Each row was made from one walk, in order. Every step used is in the known rows, and no mark comes twice. Write each row's walk.
Known rows
E, V, L, S, W, H: [-0.546  0.739 -0.472  1.274  2.425  0.299  3.241 -5.976  3.442  3.011
 -1.516  2.491 -0.247  1.140  0.634 -2.650 -1.020  0.519 -1.520 -1.007
  0.429 -0.717 -0.802 -0.975 -1.294]
L, S, W, H, F, V: [ 2.031  1.963 -2.635  0.497  2.825 -0.185  1.035 -1.935  0.198  1.958
 -0.093  4.280  0.763  0.064  1.624 -2.405 -0.460  1.388 -1.615  0.346
 -0.898  0.983  0.938 -0.954 -1.337]
H, F, V, L, S: [ 2.278  0.098 -2.759 -0.044  3.272  1.237  0.776 -1.110  1.338  1.452
  0.475  2.185 -0.665  1.157  0.733 -2.632 -2.074  1.587 -1.480  0.773
  0.111 -0.737 -1.517 -1.076 -0.676]
H, W, S, E, V, F: [-2.343 -2.637  1.311 -0.665  0.782  1.910  0.501 -2.522  2.527  0.850
  1.053  0.012  0.944  0.555 -0.792 -2.723  2.193  1.456 -1.002 -0.584
  0.094  0.731 -0.661  1.177 -2.303]
S, W, H, F, V, L: [ 2.816  2.827 -2.879 -0.375  4.087 -0.760  1.236 -2.592  0.443  2.822
  0.372  3.698  1.120  0.564  0.545  0.034 -2.064 -1.165 -1.369 -0.210
 -0.401 -0.088  0.375 -1.789 -0.638]
V, E, S, W, H: [-0.494  1.124 -0.276  0.508  0.836 -1.021  0.864 -4.320 -2.253  2.631
 -1.245  4.076  1.283 -1.029 -0.612 -0.284  0.413 -2.482 -0.633 -1.057
  2.405 -0.284  0.760 -0.806  1.083]
W, H, F, V, E, S, L: [ 1.017 -0.262 -0.530 -0.238  3.820 -2.019 -1.027 -2.552 -2.910  1.663
  1.390  4.306  0.841  0.229 -0.813 -0.456 -0.184 -1.950 -0.831 -1.485
  0.647  0.563  0.425 -0.951  1.416]
F, V, L, S, W, H: [ 2.074  0.777 -2.801  1.617  2.227 -0.140  2.480 -3.908  0.341  2.262
  0.020  4.189 -0.593  1.038  0.791 -0.630 -1.744 -0.062 -1.022 -1.078
  0.848 -1.039 -0.243 -1.984 -0.564]
L, S, W, H, F: [ 0.569  2.601 -1.321  0.409  2.288  1.381  0.928 -2.650  0.950  2.667
 -0.693  3.433  0.342  0.250  1.632 -3.664 -0.922  0.792 -1.050  0.561
 -0.793  0.830  0.667 -0.599 -1.250]
E, V, L: [-0.632 -0.646  0.202  0.213  1.934 -0.595  2.112 -3.106  2.843  1.257
 -0.770 -0.150  0.128  0.757 -1.399 -0.700 -0.700 -0.028 -1.394 -0.707
  0.961 -2.018 -1.697 -0.060 -0.807]
W, S, E, V: [-1.116 -3.003  0.460  0.762 -0.234 -0.298  0.635 -2.156  1.369  0.365
  0.369 -0.061  0.260  0.487 -0.914 -1.509  2.860  0.078 -0.041  0.064
  0.868  0.195 -0.342 -0.006 -1.143]
F, V, E: [ 1.157 -1.632 -0.926 -0.361  0.539 -2.202 -0.031  0.025 -2.125 -1.017
  0.752  2.828 -0.344 -0.465 -0.899  0.703  1.143  0.575 -1.059 -0.661
  2.519 -1.657 -0.067  0.200  0.376]
V, E, S: [-0.826 -0.979  0.273  0.302  0.094 -0.395 -0.091 -1.979 -1.985  0.897
 -0.806  2.060  0.476 -0.903 -1.620 -0.802  0.551 -1.429 -0.641 -0.238
  2.947 -1.165 -0.556  0.202  1.355]
S, W: [-0.033  0.197 -1.701  0.942  0.179 -0.223  1.617 -2.026 -0.155  2.196
 -0.109  1.429  0.189 -0.431 -0.451 -0.530  0.389 -1.142  0.084  0.848
  0.133 -1.131  0.252  0.208 -0.407]
L, V, E: [-0.171 -0.692  0.307 -1.977 -0.016 -1.824  0.373 -0.719 -0.487 -1.364
  1.365  1.986 -1.647  0.797 -1.381 -0.663  2.187  0.408 -0.420 -1.087
  2.701 -1.310  0.451  0.473 -0.577]
H, W, S: [ 0.100 -0.618 -0.816  0.264  1.681  0.983  1.484 -1.294 -0.680 -0.112
  2.649  1.566 -0.982 -0.568  0.561 -2.971  0.195  0.495  1.092 -0.954
  0.280  0.092  1.365 -0.471 -1.971]
W, H, F, V: [ 2.031  2.027 -0.588 -0.522  2.686 -1.653 -0.273  0.222 -0.745 -0.752
  0.949  3.134  1.660 -0.215 -0.719  0.089 -0.686  0.869 -2.317 -0.816
 -0.327  0.789  1.208 -0.928 -0.696]
W, S: [ 0.114 -1.246 -1.174  2.049  0.914 -0.507  1.112 -0.194 -0.588  0.008
  1.584  1.279 -0.604 -0.531 -0.673 -1.648  0.201  0.261  0.582 -0.262
  0.187  0.108  0.883 -0.641 -0.473]
H, W: [-0.047  0.502  0.344 -1.167  0.739  1.077  0.823 -1.347 -0.012 -0.455
  1.554  1.075 -0.538 -0.469 -0.418 -1.649 -0.161 -0.054 -0.116 -0.574
  0.904 -1.152  0.463  0.504 -1.450]
L, S, W: [-0.037 -0.531 -2.005  1.626  0.043  1.241  2.047 -2.354  0.705  2.699
 -0.611  2.088 -0.923 -0.070  0.657 -2.850  0.066  0.405 -0.105  1.118
  0.099 -1.109 -0.429  0.208 -0.721]
V, E, S, L: [-1.064 -2.466 -0.056  0.676  1.197 -0.939 -0.073 -3.344 -2.443  2.411
  0.656  2.188 -0.976  0.064 -1.889 -0.657  0.552 -2.944  0.646 -0.726
  1.784 -1.271 -0.850  0.121  2.243]
L, S: [-0.410 -0.855 -0.584  1.274 -0.029  0.992  0.911 -0.992  0.604  0.193
  0.039  1.293 -1.332  0.162 -0.449 -2.540 -0.397  1.474 -0.493  0.299
  0.874 -0.963 -0.582 -0.014 -0.603]

Which walk is each row?
[ 2.032  1.078 -2.197 -0.408  2.712 -0.251  0.313 -2.251 -1.040  1.566
 -0.376  5.072  0.278  0.017  2.131 -2.695  0.295  1.857 -1.714  0.010
  0.707  0.474  0.701 -0.635 -0.404] -> L, S, W, H, F, V, E
[ 2.716  2.187 -1.213 -0.644  3.929 -0.860  0.221 -1.208  0.236  0.552
  0.809  3.129  0.762  0.889 -0.416  0.127 -2.554 -0.222 -2.063 -1.326
  0.237 -0.059  0.141 -1.941 -0.340] -> W, H, F, V, L
[ 2.321 -1.221 -1.973 -1.474  1.659  2.218 -0.665 -1.764  1.154  2.063
  0.361  1.650 -0.891  2.141  0.574 -2.079 -0.844  0.234 -1.398  1.566
  1.226 -0.984 -2.310 -1.161 -0.395] -> H, F, V, L, S, E
[ 0.891 -1.203 -2.575  0.659  0.875 -1.842  0.887 -2.677 -2.801  2.442
 -0.712  3.372  1.439 -1.150 -0.384  0.338  1.669 -1.872 -0.448  0.187
  2.613 -1.271 -0.284 -0.202  0.859] -> F, V, E, S, W
[-0.275 -2.118  0.310 -0.169 -1.831  2.064 -0.440 -1.600  0.719  0.587
 -0.143  0.914 -1.509  1.145 -0.684 -1.921  1.068  0.259 -0.634  1.118
  1.967 -1.024 -1.315 -0.016 -0.445] -> L, S, E
[ 0.201 -0.807 -1.153  1.020  1.262  1.760  1.642 -2.587  1.533  1.523
 -0.008  1.506 -2.079  1.298 -0.485 -2.248 -1.995  0.602 -0.526 -0.029
  1.299 -1.789 -1.641 -0.901 -0.148] -> V, L, S
[-1.568 -2.081  1.601 -0.972 -1.123 -0.301 -0.037 -2.340  1.831  0.270
 -0.698 -0.502  0.769  0.789 -1.956 -0.421  2.366 -0.416 -1.240  0.455
  1.610 -1.261 -1.250  0.840 -0.907] -> S, E, V
[ 1.511  2.564 -2.364  0.506  2.832 -1.436  0.490 -2.447 -1.161  2.678
 -0.408  3.590  3.237 -0.733 -0.217 -0.477 -0.362 -1.612 -1.514  0.182
 -0.223  0.930  0.901 -1.540 -0.342] -> E, S, W, H, F, V
[-0.419 -2.823 -0.233  0.438  0.980  0.439  1.291 -3.776  2.305  1.586
  0.468 -0.097 -0.459  1.453 -0.821 -1.308  0.800 -0.825 -0.022 -0.344
  1.320 -0.724 -1.596 -1.054 -0.730] -> W, S, E, V, L
[-1.042 -2.817 -1.252  1.704  2.685 -1.269  1.302 -0.673  0.552  1.124
  4.040  1.467 -1.644  1.756 -2.179 -1.561  1.022  0.042  0.807 -1.633
 -1.716  1.052  0.397  0.139 -0.791] -> W, S, L, V, F
[-1.308 -1.740 -0.376  0.058  1.791 -1.204  0.813 -0.721  1.251  1.258
  2.802  0.962 -1.243  2.052 -3.049 -0.577  0.538 -0.197 -0.436 -1.196
 -0.940 -0.185 -0.237  1.195 -0.411] -> S, L, V, F
[-0.033 -1.834  0.050 -0.980 -0.300  2.203 -0.059 -1.744 -0.727  0.110
  2.572  0.934 -1.136  0.451  0.449 -2.187  1.405 -0.919  1.296 -0.267
  1.408  0.155  0.531 -0.749 -1.452] -> H, W, S, E
[-2.143 -3.349  0.854  1.124  0.404  0.469  0.197 -1.475  2.290  1.124
  0.112 -0.094  1.400  0.770 -1.906 -1.409  2.345  1.287 -1.583  0.127
  0.008  0.776 -1.119  0.762 -0.988] -> W, S, E, V, F
[ 0.472 -3.145 -1.354  1.002  1.691 -2.351 -0.141 -2.456 -3.170  1.601
  1.342  2.893 -0.572 -0.073 -1.804  0.599  1.019 -2.448  0.278 -1.087
  1.728 -1.235 -0.591 -0.155  1.853] -> F, V, E, S, L
[ 0.005  2.282 -1.108  0.057  4.081  1.105  2.667 -5.470  3.916  3.806
 -1.775  2.370  0.617  1.478  1.570 -4.044 -1.454  0.905 -1.841  0.005
 -0.596  0.316 -0.815 -0.941 -1.763] -> E, V, L, S, W, H, F
[ 0.264  1.902 -0.602  0.839  0.752 -1.038  1.586 -2.513 -0.355  1.680
 -0.115  2.774  0.690 -0.443 -0.515  0.070 -0.270 -1.272 -0.687 -0.694
  0.203 -0.556  1.315 -0.820 -0.310] -> S, W, H
[ 0.609 -1.872 -0.973  0.290  0.626 -1.964 -0.126 -1.280 -2.793  0.175
 -0.265  2.703  0.966 -0.978 -1.597  0.477  1.141 -0.925 -1.024 -0.420
  2.930 -1.189 -0.515 -0.216  0.970] -> F, V, E, S
[ 0.078 -1.789 -1.100 -0.475  2.664 -0.511  2.092 -2.476 -0.401  0.251
  5.451  1.566 -3.432  1.438  0.208 -3.020  1.588 -1.016  2.727 -2.042
 -0.562  0.668  1.785 -0.230 -1.929] -> H, W, S, L, V
[-0.930 -0.730  0.136 -1.383  0.031 -1.713  0.533 -1.948 -1.208 -0.078
  0.537  1.966 -0.242  0.329 -1.959 -0.861  2.421 -1.009 -0.532 -0.970
  3.422 -0.761 -0.124 -0.026  0.056] -> L, V, E, S
[ 0.033 -2.789 -1.520  2.747  2.118 -0.719  0.915 -1.626 -1.046  1.384
  3.119  1.505 -2.038  0.279 -0.781 -1.540  0.002 -1.388  2.130 -0.809
 -1.120 -0.067  0.771 -0.535  0.390] -> W, S, L
[ 0.442 -0.181 -2.765  1.410  1.425  1.906  2.583 -3.952  1.796  3.903
 -0.633  1.899 -1.802  0.952  0.950 -2.617 -1.522 -0.438 -0.029  1.017
  0.611 -1.804 -1.393 -0.915 -0.389] -> V, L, S, W
[-0.079  2.875 -0.596 -1.942  2.581 -1.442  0.683 -3.679 -0.861  2.371
  0.000  4.115  1.204  0.275 -0.033 -2.067  1.604 -1.685 -0.923 -0.733
  1.674  1.129  1.087 -0.675 -0.400] -> L, V, E, S, W, H, F
[-2.604 -3.022  1.617  0.132 -0.802  1.803 -0.076 -2.187  3.691  1.396
 -1.541 -0.018  0.775  1.448 -1.632 -2.363  1.795  2.454 -2.822  0.655
  0.738 -0.296 -2.603  1.611 -1.200] -> L, S, E, V, F
[-0.612 -0.745 -1.786  1.386  1.976  1.011  3.454 -5.188  3.588  3.633
 -1.726  1.248 -0.818  1.027  0.837 -3.037 -0.419  0.542 -0.899  0.524
  0.400 -1.840 -1.972 -0.046 -1.297] -> E, V, L, S, W
[-0.461 -2.268  0.597 -1.275  1.580  2.081  1.456 -4.745  2.388  1.457
  1.355  0.054 -0.912  1.417  0.360 -2.615  0.775 -0.711  0.562 -0.671
  1.596 -0.613 -1.006 -0.749 -1.937] -> H, W, S, E, V, L
[-0.683 -0.252 -1.391 -0.966  0.330 -1.609  1.477 -3.514 -1.315  2.284
  0.070  2.713  0.060  0.057 -0.922 -0.973  2.701 -2.190 -0.010 -0.288
  2.872 -0.853  0.177  0.176 -0.075] -> L, V, E, S, W
[-0.214 -1.389 -0.405 -0.341  1.149 -1.948  1.307 -1.620  0.374  0.430
  3.268  0.985 -2.386  1.757 -2.138 -0.434  1.239 -1.587  0.849 -1.237
 -0.080 -0.887  0.516  0.300 -0.616] -> S, L, V
[ 2.122  0.502 -1.748 -0.301  2.214 -0.892 -0.272  1.168 -0.184  0.008
  0.824  1.614  1.111 -0.258 -0.791 -0.647 -0.221  0.879 -1.502  0.568
 -0.233 -0.172  0.206 -0.004 -0.884] -> H, F, V
[-0.326 -2.290 -0.056 -1.138  1.004 -2.161  0.590 -2.086 -0.947  0.229
  2.806  2.034 -3.038  1.472 -1.489 -0.645  1.859 -1.359  0.960 -1.595
  1.548 -1.276  0.223  0.594  0.286] -> S, L, V, E
[ 0.640  1.209 -1.538  1.309  1.708  1.195  2.570 -4.734  1.201  3.292
 -0.532  3.365 -1.134  1.037  0.749 -2.063 -2.129 -0.510 -0.793 -0.758
  0.678 -0.893 -0.523 -1.825 -0.418] -> V, L, S, W, H
